Each row was made from one small tree. The marks that hang from a mark follow it in brackets, in the order of their numbers. Every link used is in the known rows. Write each row's tree.
Known rows
Z_803{Z_386 Z_825 Z_914{Z_504{Z_850}}}: [ 4.582  1.068 -1.260  0.393 -0.788 -3.253 -3.314  0.603 -3.708  3.586
 -0.527 -1.334 -1.919  0.195  1.159  2.299  6.180 -3.680]
Z_825{Z_914{Z_504{Z_850} Z_803}}: [ 3.792  0.514 -2.329  1.853 -2.591  1.451 -2.303  1.376 -3.038  3.109
 -1.539  4.061 -1.013  0.051  1.303  3.533  3.486 -0.775]
Z_803{Z_386{Z_379} Z_825 Z_914}: [ 4.511  1.750 -0.646 -1.944  1.434 -4.899 -2.578 -0.459 -2.334  3.551
  2.514 -2.560  1.033  0.774  2.269 -2.001  3.565 -1.620]
Z_850{Z_504{Z_914{Z_803{Z_386 Z_825}}}}: [ 2.424  2.577 -1.720  3.599  2.975  0.075 -4.302  1.518 -5.264  4.317
 -0.906 -2.368  1.659  1.114  1.906 -3.752  1.978 -7.632]
Z_850{Z_504{Z_914{Z_803{Z_386}}}}: [ 1.889  1.828 -2.740  3.575  1.672  1.639 -4.201  1.190 -5.085  3.922
 -1.212 -1.546  2.816  0.557  1.351 -2.453 -1.021 -4.890]
Z_379{Z_386{Z_803{Z_825}}}: [-1.271  0.919  0.227  1.777  0.788 -4.736 -1.777  0.035 -0.726  0.936
 -3.749 -1.530 -2.003  0.312 -2.491  2.993  3.167  5.522]
Z_914{Z_504{Z_850} Z_803{Z_386 Z_825}}: [ 3.738  0.856 -1.054  1.730  0.803 -0.151 -3.743  1.020 -4.550  4.709
 -3.062 -0.902 -1.046  0.488  2.282  0.376  7.250 -3.069]
Z_914{Z_504}: [-0.419 -0.127 -2.915  0.570 -3.107 -0.181 -0.810  0.318 -1.630  1.456
 -3.409  0.087 -2.516 -0.193  0.179  1.454  3.077 -0.815]
Z_825{Z_914{Z_504{Z_850} Z_803{Z_386}}}: [ 4.920  1.108 -2.019  1.643 -1.080  1.343 -3.954  0.868 -5.469  3.967
 -1.523  2.320 -0.306  0.325  1.727  3.260  4.394  2.037]
Z_803{Z_825{Z_914{Z_504}}}: [ 1.584  1.703 -1.783  0.694 -2.350 -1.721 -1.279  0.693 -3.206  1.576
 -0.842  1.852 -4.236  0.728  0.645  1.551  6.203 -0.955]
Z_379{Z_386}: [-0.803  0.860 -0.774  1.388 -1.666 -1.920 -1.462 -0.356 -0.764  0.419
 -2.848  0.068 -0.310 -0.074 -1.317  2.150 -0.382  1.297]
Z_504{Z_850}: [ 0.565  1.340 -1.643  2.555 -2.069 -0.113 -1.416  0.162  0.203  2.126
 -1.754 -0.033  1.618  0.323  0.260  2.154 -0.261  0.731]
Z_379{Z_386{Z_803{Z_914}}}: [ 0.401 -0.374 -1.257  0.290 -0.840 -5.339 -1.834  0.092 -0.336  0.879
 -1.056  0.533 -0.937 -0.704 -2.810  4.592 -0.458  4.923]
Z_914{Z_803}: [ 0.676  0.285 -2.552  0.961 -0.433 -0.042 -1.323  1.025 -1.147  3.066
 -0.346  1.840  0.990  0.050  1.755 -1.863  0.750 -2.332]
Z_914{Z_504{Z_850} Z_803{Z_386{Z_379}}}: [ 4.947 -0.023 -1.220  0.236  0.259  1.214 -3.354 -0.004 -3.708  4.638
 -3.867 -1.699  1.434  0.121  2.344  1.444  4.311  0.470]
Z_825{Z_914}: [ 0.848  1.938 -2.283  1.184 -2.428 -0.867 -1.293  0.224 -1.706  1.277
  1.142  2.600 -0.194  0.567  0.470  1.355  0.314  2.857]
Z_825{Z_914{Z_504 Z_803{Z_386}}}: [ 3.471  0.709 -2.722  0.252 -0.808  0.602 -3.526  0.751 -6.067  3.445
 -0.712  2.501 -1.554  0.246  1.868  0.980  4.650  1.390]
Z_825{Z_914{Z_504 Z_803{Z_386{Z_379}}}}: [ 5.080  0.680 -1.930 -1.142 -0.107  0.422 -3.283  0.017 -5.426  3.736
 -0.887  0.959 -0.267  0.423  2.518  0.525  4.622  2.526]
Z_850{Z_504}: [-0.805  1.659 -3.355  2.741 -1.603 -1.097 -2.698  1.052 -1.386  1.331
 -1.423 -0.545  1.321  0.409  0.106  0.554 -2.093 -0.325]
Z_504{Z_850 Z_914{Z_803{Z_386 Z_825}}}: [ 3.911  2.221 -0.007  3.313  2.558  1.225 -2.818  0.624 -3.871  5.084
 -1.199 -1.916  1.817  0.994  1.989 -2.179  3.942 -6.817]

Write each row's tree
[ 0.806 -1.363 -3.391 -0.500 -2.273 -3.641 -1.164  0.765 -1.182  1.885
 -1.548  0.513 -3.074 -0.931 -1.287  3.808  2.970  2.706] -> Z_386{Z_803{Z_914{Z_504}}}
[ 1.994  1.953 -0.538  0.138  0.752 -3.793 -1.261 -0.327 -0.894  2.112
 -0.026 -0.537 -0.491  1.156 -0.087  1.800  3.758  7.888] -> Z_386{Z_379 Z_803{Z_825{Z_914}}}
[ 4.163  1.830  0.054  0.495  3.550  0.249 -2.147 -0.186 -3.660  4.876
 -0.560 -3.148  2.051  1.142  2.805 -4.835  4.213 -5.939] -> Z_504{Z_914{Z_803{Z_386{Z_379} Z_825}}}
[ 2.519 -0.232 -1.656  0.908 -1.194 -4.416 -1.717  1.065 -0.923  2.845
 -1.761 -0.459 -2.927 -0.286 -0.973  4.667  5.656  0.374] -> Z_386{Z_803{Z_825 Z_914{Z_504{Z_850}}}}
[ 2.781  2.087 -1.102  2.104 -2.577 -0.935 -1.779  0.693 -2.643  2.103
 -1.660  1.556 -2.994  0.759  0.459  3.697  5.777 -0.651] -> Z_803{Z_825{Z_914{Z_504{Z_850}}}}
[ 0.273  1.948  0.243  1.715  0.189 -4.702 -2.190  0.066 -1.869  0.564
 -1.680  0.837 -2.552  0.672 -2.415  4.502  3.151  7.947] -> Z_379{Z_386{Z_803{Z_825{Z_914}}}}
[ 2.426  0.541 -1.797  0.282  1.033 -1.054 -3.152  1.063 -5.087  4.170
 -2.155 -0.649 -2.376  0.465  2.361 -1.870  7.729 -3.641] -> Z_914{Z_504 Z_803{Z_386 Z_825}}
[ 2.445  0.237 -2.990  0.462 -2.377  0.687 -1.716  1.335 -3.639  2.543
 -0.660  4.340 -2.361 -0.050  1.468  1.169  3.817 -0.931] -> Z_825{Z_914{Z_504 Z_803}}
[ 2.606  0.474 -1.005 -1.341  1.064 -6.020 -1.057  0.074  0.551  2.806
  1.133 -1.767  0.043  0.331  0.056  0.480  3.077  2.108] -> Z_386{Z_379 Z_803{Z_825 Z_914}}
[ 3.341  0.736 -1.487 -0.659  1.735 -0.278 -2.861 -0.267 -2.945  4.228
 -0.504 -1.401  3.029  0.542  2.851 -2.455  1.781  1.291] -> Z_914{Z_803{Z_386{Z_379}}}
[ 0.857  0.433 -0.269  0.252  0.516 -6.976 -1.822  0.469 -0.464  1.293
 -0.449 -0.325 -2.076 -0.139 -2.304  3.160  2.617  2.562] -> Z_379{Z_386{Z_803{Z_825 Z_914}}}
[ 2.217  0.212 -2.218 -0.873 -2.017 -3.892 -0.968  1.049 -1.951  2.184
  0.472  0.606 -3.783 -0.101  0.818  0.076  5.421 -6.618] -> Z_803{Z_825 Z_914{Z_504}}
[ 0.587  0.908 -1.870  1.015 -1.182 -3.003 -1.512  0.699 -2.754  1.619
 -2.267  0.914 -4.692  0.459 -0.976  3.660  6.703  5.535] -> Z_386{Z_803{Z_825{Z_914{Z_504}}}}
[ 2.193 -1.035 -2.677  0.958 -2.494 -2.835 -1.675  0.759 -0.602  2.417
 -2.294  0.236 -1.797 -0.851 -1.519  6.111  2.659  2.952] -> Z_386{Z_803{Z_914{Z_504{Z_850}}}}
[ 2.345  0.921 -1.355  3.507 -0.314  2.740 -1.032  0.845 -0.994  3.805
 -1.579  0.634  2.425  0.180  1.110 -0.593 -0.019 -6.714] -> Z_504{Z_850 Z_914{Z_803}}
[ 3.012  1.796 -1.469 -0.449  0.701 -4.631 -2.793  0.291 -2.989  3.182
  2.731 -1.000 -0.266  0.599  1.593 -1.812  3.560 -2.785] -> Z_803{Z_386 Z_825 Z_914}
[ 4.902  1.769 -1.367 -0.641  1.302 -0.189 -3.245 -0.197 -4.106  3.899
  1.525  1.126  2.624  0.863  2.820 -0.883  1.800  3.828] -> Z_825{Z_914{Z_803{Z_386{Z_379}}}}
[ 3.924  2.548 -0.776  1.831 -1.010 -1.085 -3.552  0.209 -5.086  2.932
 -1.624 -0.258 -2.202  0.992  0.994  3.570  6.712  2.238] -> Z_803{Z_386 Z_825{Z_914{Z_504{Z_850}}}}
[ 2.796 -0.633 -1.591 -1.940 -0.132 -5.358 -0.935  0.290 -0.762  2.644
 -1.322 -1.865 -2.982 -0.116 -0.221  2.035  5.985  1.028] -> Z_386{Z_379 Z_803{Z_825 Z_914{Z_504}}}
[ 3.947  0.444 -0.928 -1.159  1.795 -1.103 -2.914  0.298 -4.393  4.446
 -2.487 -2.283 -0.933  0.617  3.011 -2.217  7.705 -2.492] -> Z_914{Z_504 Z_803{Z_386{Z_379} Z_825}}
